Each row was made from one walk, in order. Every step used is in the known rows, and no mark comes twice. Write each row's walk.
In the rows, zero is written as 128.
Known rows:
fizev-besu-feton: [102  85 142 150 109 114 115 115 126 121 138 142 130  90  90 143 169 144
 115 158 150 117 114 114  94 107]
fafur-togil-meniv-fizev: [164 137  96 117 139 150 156 103 142 140 120 145 138 112 124  89 153 134
 152 155 122 115 145 161  87 116]
togil-meniv-fizev: [156 125 126 107 137 160 172 126 123 143 140 114 127 117 116 110 115 116
 146 155 140 137 137 143  86 126]
besu-feton: [128  88 136 121 113 113 117 118 123 125 138 120  89 124 108 127 159 143
 126 163 148 140 105 122 102 133]
fafur-ribe-meniv-fizev-besu: [140  84 147 141 117 135 128 103  97 120 140 169 155 147 115 128 118 149
 127 125 143  93 127 154  83  83]
fizev-meniv: [122 119 167 125 129 129 125 118 113 119 142 134 119  74 100 139 145 147
 159 153 118 115 132 147  86 110]
ribe-meniv-feton-rupeb: [117  85 182 121 139 176 125 113  86 136  93 147 102 138 122 143 130 136
 138 132 139 109 104 133 145 129]
meniv-feton: [124  89 152 100 144 154 134 109 120 126 127 137 114 150 127 133 141 166
 147 140 129 134 109 106 102 116]
meniv-ribe: [121 102  94 102 141  96 175 137 135 121 131 145  77 168 124 138 161 155
 153 126 149 151 110 142 110  80]
meniv-fizev-besu: [117 101 116 120 133 144 154 141 121 123 155 159 172 115 110 130 131 149
 125 129 138 122 134 146  74  96]
besu-feton-meniv-togil-fafur-ribe: [147 120 136 164 130  90 169  85 109  97 118 114 160 148  84   4 122 110
 167 155 120 142 121 125  74  69]
fizev-meniv-ribe: [128 125 127 122 122  98 164 135 114 131 143 138  65 127 100 140 149 142
 167 143 140 116 123 149  95  76]
fizev-besu-feton-meniv-togil-fafur: [ 95 112 125 172 131 113 165 110 110 107 100 133 232  85  53  56 134 111
 150 156 127 133 132 126  80  71]
ribe-meniv-fizev: [141  80 126  90 129 161 124 134  97 138 127 140 144 154 122 148 113 147
 133 133 144 130 121 162 107 140]
zedar-fafur: [125 106 149  94 139 117 160 142 128 102  96 125 117 127 123 138 151 158
 159 145 117 141 102 136  97 108]
togil-fafur-ribe: [135 116 145 137 160 104 160  86 123  95 112 156 141 152 141  48 122 161
 167 147 117 143 123 147  73  92]
ribe-meniv-fizev-besu-feton: [124  66 133 133  93 147 105 126  92 149 132 141 145 125  88 155 122 130
 102 156 167  96 117 137  97 131]
rupeb-feton-meniv-togil-fafur: [139 135 142 161 172 131 180 125 109  99 120 112 220 132 107  12 123 132
 189 109  96 142 137 136  95  78]
ribe-meniv-zedar: [ 96  74 143 123 157 115 132 120 104 118 139 157 143 121 118 218 152 125
 158 134 145 107 122 143 151 153]
besu-feton-rupeb: [122 111 152 141 120 124 134 132 111 123 133 122  65 105 108 102 156 112
 122 155 149 131 105 132 120 130]
feton-besu: [108  83 129 100 145 118 150 140 149  97 145 152 127  99 115 128 149 165
 146 129 131 181 135 116  79 122]
zedar-fafur-ribe-meniv-fizev-besu: [149  91 161 124 113 125 153 126  94 113 104 151 141 156 114 129 110 147
 140 133 132  84 111 151  78  77]
fafur-togil-meniv-feton: [150 120 138 128 147 156 137  72 142 138  88 151 122 116 123 105 172 156
 162 163 116 103 130 119 104 108]
zedar-fafur-ribe-meniv-fizev: [174  92 154  96 119 126 152 128  95 117 107 127  98 189 131 112  99 145
 152 137 129 107 103 154  89 106]
ribe-meniv: [113  74 150 107 137 140 108 109 106 120 104 147 145 126 118 168 149 161
 141 137 139 131 115 152 128 128]
meniv-feton-besu: [119  66 146  96 146 143 145 129 138 114 140 147 107 131 115 123 129 174
 144 134 130 167 127  82  78 126]
togil-fafur-ribe-meniv: [131  94 162 138 150 117 133  74 102 105  85 161 159 159 137  79 115 159
 161 147 128 127 119 160  99 109]
besu-feton-meniv-ribe: [128  94 116 129 116  97 178 131 116 122 128  99  46 141  71 128 169 114
 151 156 168 145  86 102 129  62]
zedar-fafur-togil-meniv-feton: [158 127 149 113 141 146 161  95 140 133  52 132 107 125 122 103 163 152
 174 170 103  96 111 115 102 104]

Which walk is each row?
[148 138 134 118 144 120 165 105 150 118  59 138 127  92 120 107 182 145
 174 168 106 110 121 149 101  99] => zedar-fafur-togil-meniv
[133  93 144 150 139 137 151  95  91 119 108 176 194 152 121  78  88 148
 143 139 135  99 133 165  70  90] => togil-fafur-ribe-meniv-fizev-besu
[109 100 110 117 148 128 136 108 104 122  77 158 236 154 122  83 109 149
 157 129 113 146 141 182  94 130] => ribe-meniv-togil-fafur
[118 107 116 115 149 109 195 132 123 107 120 120  88 135  86 139 169 131
 172 130 151 156 100 125 129  45] => feton-meniv-ribe
[145 136  79 129 141 101 180  98 156 134  97 156  87 134 123 107 194 143
 168 147 138 120 130 153 111  70] => fafur-togil-meniv-ribe
[141  86 153 132 149 122 145 153 142  98 170 132 114 115 135  89 146 171
 154 105 126 158 138 100  82 122] => rupeb-feton-besu
[113  77 133 120 123 160 125 130  98 136 126 163 185 120 104 164 121 146
 122 128 145 105 129 157  98 113] => ribe-meniv-fizev-besu
[105  78 153 106 153 105 158 147 101 108 102 139 129 129 118 218 141 120
 172 144 133 100 109 141 147 147] => ribe-meniv-zedar-fafur
[119 109 165 122 149 165 151 122 107 124 122 142  89 132 128 105 138 140
 143 130 132 124 109 119 123 114] => meniv-feton-rupeb
[112 124 171 123 144  90 175 156 104 109 141 125 104  81 101 188 140 108
 189 160 115  81 129 133 108 127] => fizev-meniv-zedar-fafur
[146  93 132 127 123 101 119  90 112 109 128 157 167 176 127  99 138 151
 147 108 119 125 132 165  93  95] => fafur-ribe-meniv-togil
[173 142 110 101 135 139 181 128 141 133  81 130 124 121 123  89 145 130
 165 164 109 108 128 157  84 110] => zedar-fafur-togil-meniv-fizev
[119  86 147 153  99 159 123 141  79 148 126 146 121 106  88 130 121  97
  98 147 167  87 118 149 120 125] => ribe-meniv-fizev-besu-feton-rupeb
[119  89 113 108 130 128 116 116 111 123 114 151 196 147 116 136 142 152
 143 113 121 138 132 171 109 123] => ribe-meniv-togil
[140 110 131 152 101 147 154 122 118 153 146 116 127  86  82 116 125  99
 113 176 164 103 133 117  76 118] => togil-meniv-fizev-besu-feton
[133 131 179 137 149 176 170 107 112 141 108 125  88  99 115 101 133 108
 149 152 139 115 122 111 125 118] => togil-meniv-feton-rupeb
[167  86 145 111 124 135 128 104  97 124 141 145 113 182 131 113 109 145
 138 129 141 116 120 157  91 110] => fafur-ribe-meniv-fizev
[125 105 137 140 142  83 170 127 123  96 107 119  92  90  78 151 196  97
 182 176 122  89  98 105 144 104] => besu-feton-meniv-zedar-fafur-togil
[154 142  87 114 139  89 206 121 155 128  61 138  74 142 123 110 183 139
 179 157 126 112 113 150 108  66] => zedar-fafur-togil-meniv-ribe
[107 103 140 106 163  93 187 155 124  98 130 135 116 124 123 183 154 123
 176 142 125 117 115 126 125 130] => meniv-zedar-fafur
[133  89 160 114 144 159 164 112 142 129 124 132 108  99 108 119 123 143
 154 153 137 158 137  75  79 128] => togil-meniv-feton-besu
[121 124 152 125 161 105 207 140 126 113 116 115 117  90 115 177 145  91
 185 164 132 107 121 119 128 134] => togil-meniv-zedar-fafur
[160 115 203 169 167  85 206 136 105  70 159 100  77 133 114 109 151 104
 209 118 117  83 103  87 133  65] => rupeb-feton-meniv-zedar-fafur-ribe
[128 124 128 137 134 159 174 124 124 139 138 141 171  83 100 127 125 118
 133 150 145 113 145 139  78  99] => togil-meniv-fizev-besu
[109 108 139 131 142 157 175 134 109 108 144 136 182  81  71 133 140 123
 145 134 138 126 122 130  94  59] => feton-meniv-fizev-besu
[115  90 154 152 170  91 157  87  95 102 121 168 155 154 137 131 115 126
 180 145 131 101 128 149 122 131] => togil-fafur-ribe-meniv-zedar
[141  97 182 151 133  68 191 124 104  84 141  95  53 123  81 136 152  80
 179 167 139  97  89  81 128  86] => besu-feton-meniv-zedar-fafur-ribe
[105 117 159 140 148 104 150 132 107 115 175 142 117  72 101 188 148 110
 178 151 126  89 144 135 112 134] => fizev-meniv-zedar
[132 112 186 147 174 110 203 164 105  85 145  90 113 106 104 146 157 104
 203 122 118  97 105  93 148  95] => rupeb-feton-meniv-zedar-fafur
[119 144 129 136 141 114 154 120 108 120 115 145 212 102 103  55 108 136
 175 146  96 127 158 175  56 110] => fizev-meniv-togil-fafur
[154 100 145 112 118  92 144 114 108 103  91 142 150 183 126  96 126 150
 161 117 105 115 116 162  89  89] => zedar-fafur-ribe-meniv-togil
[114  88 128 114 154  96 142 125 120 108  83 168 140 126 126 195 181 140
 178 144 113  78 117 159 149 135] => ribe-meniv-zedar-fafur-togil
[127 131 136 125 122 115 134 126 116 124 147 138 169  98  98 104 138 137
 159 131 103 120 152 166  68 103] => fizev-meniv-togil
[115 115 115 114 163  81 172 133 143  95 110 164 124 119 132 161 191 140
 183 144 105  95 123 144 123 121] => meniv-zedar-fafur-togil
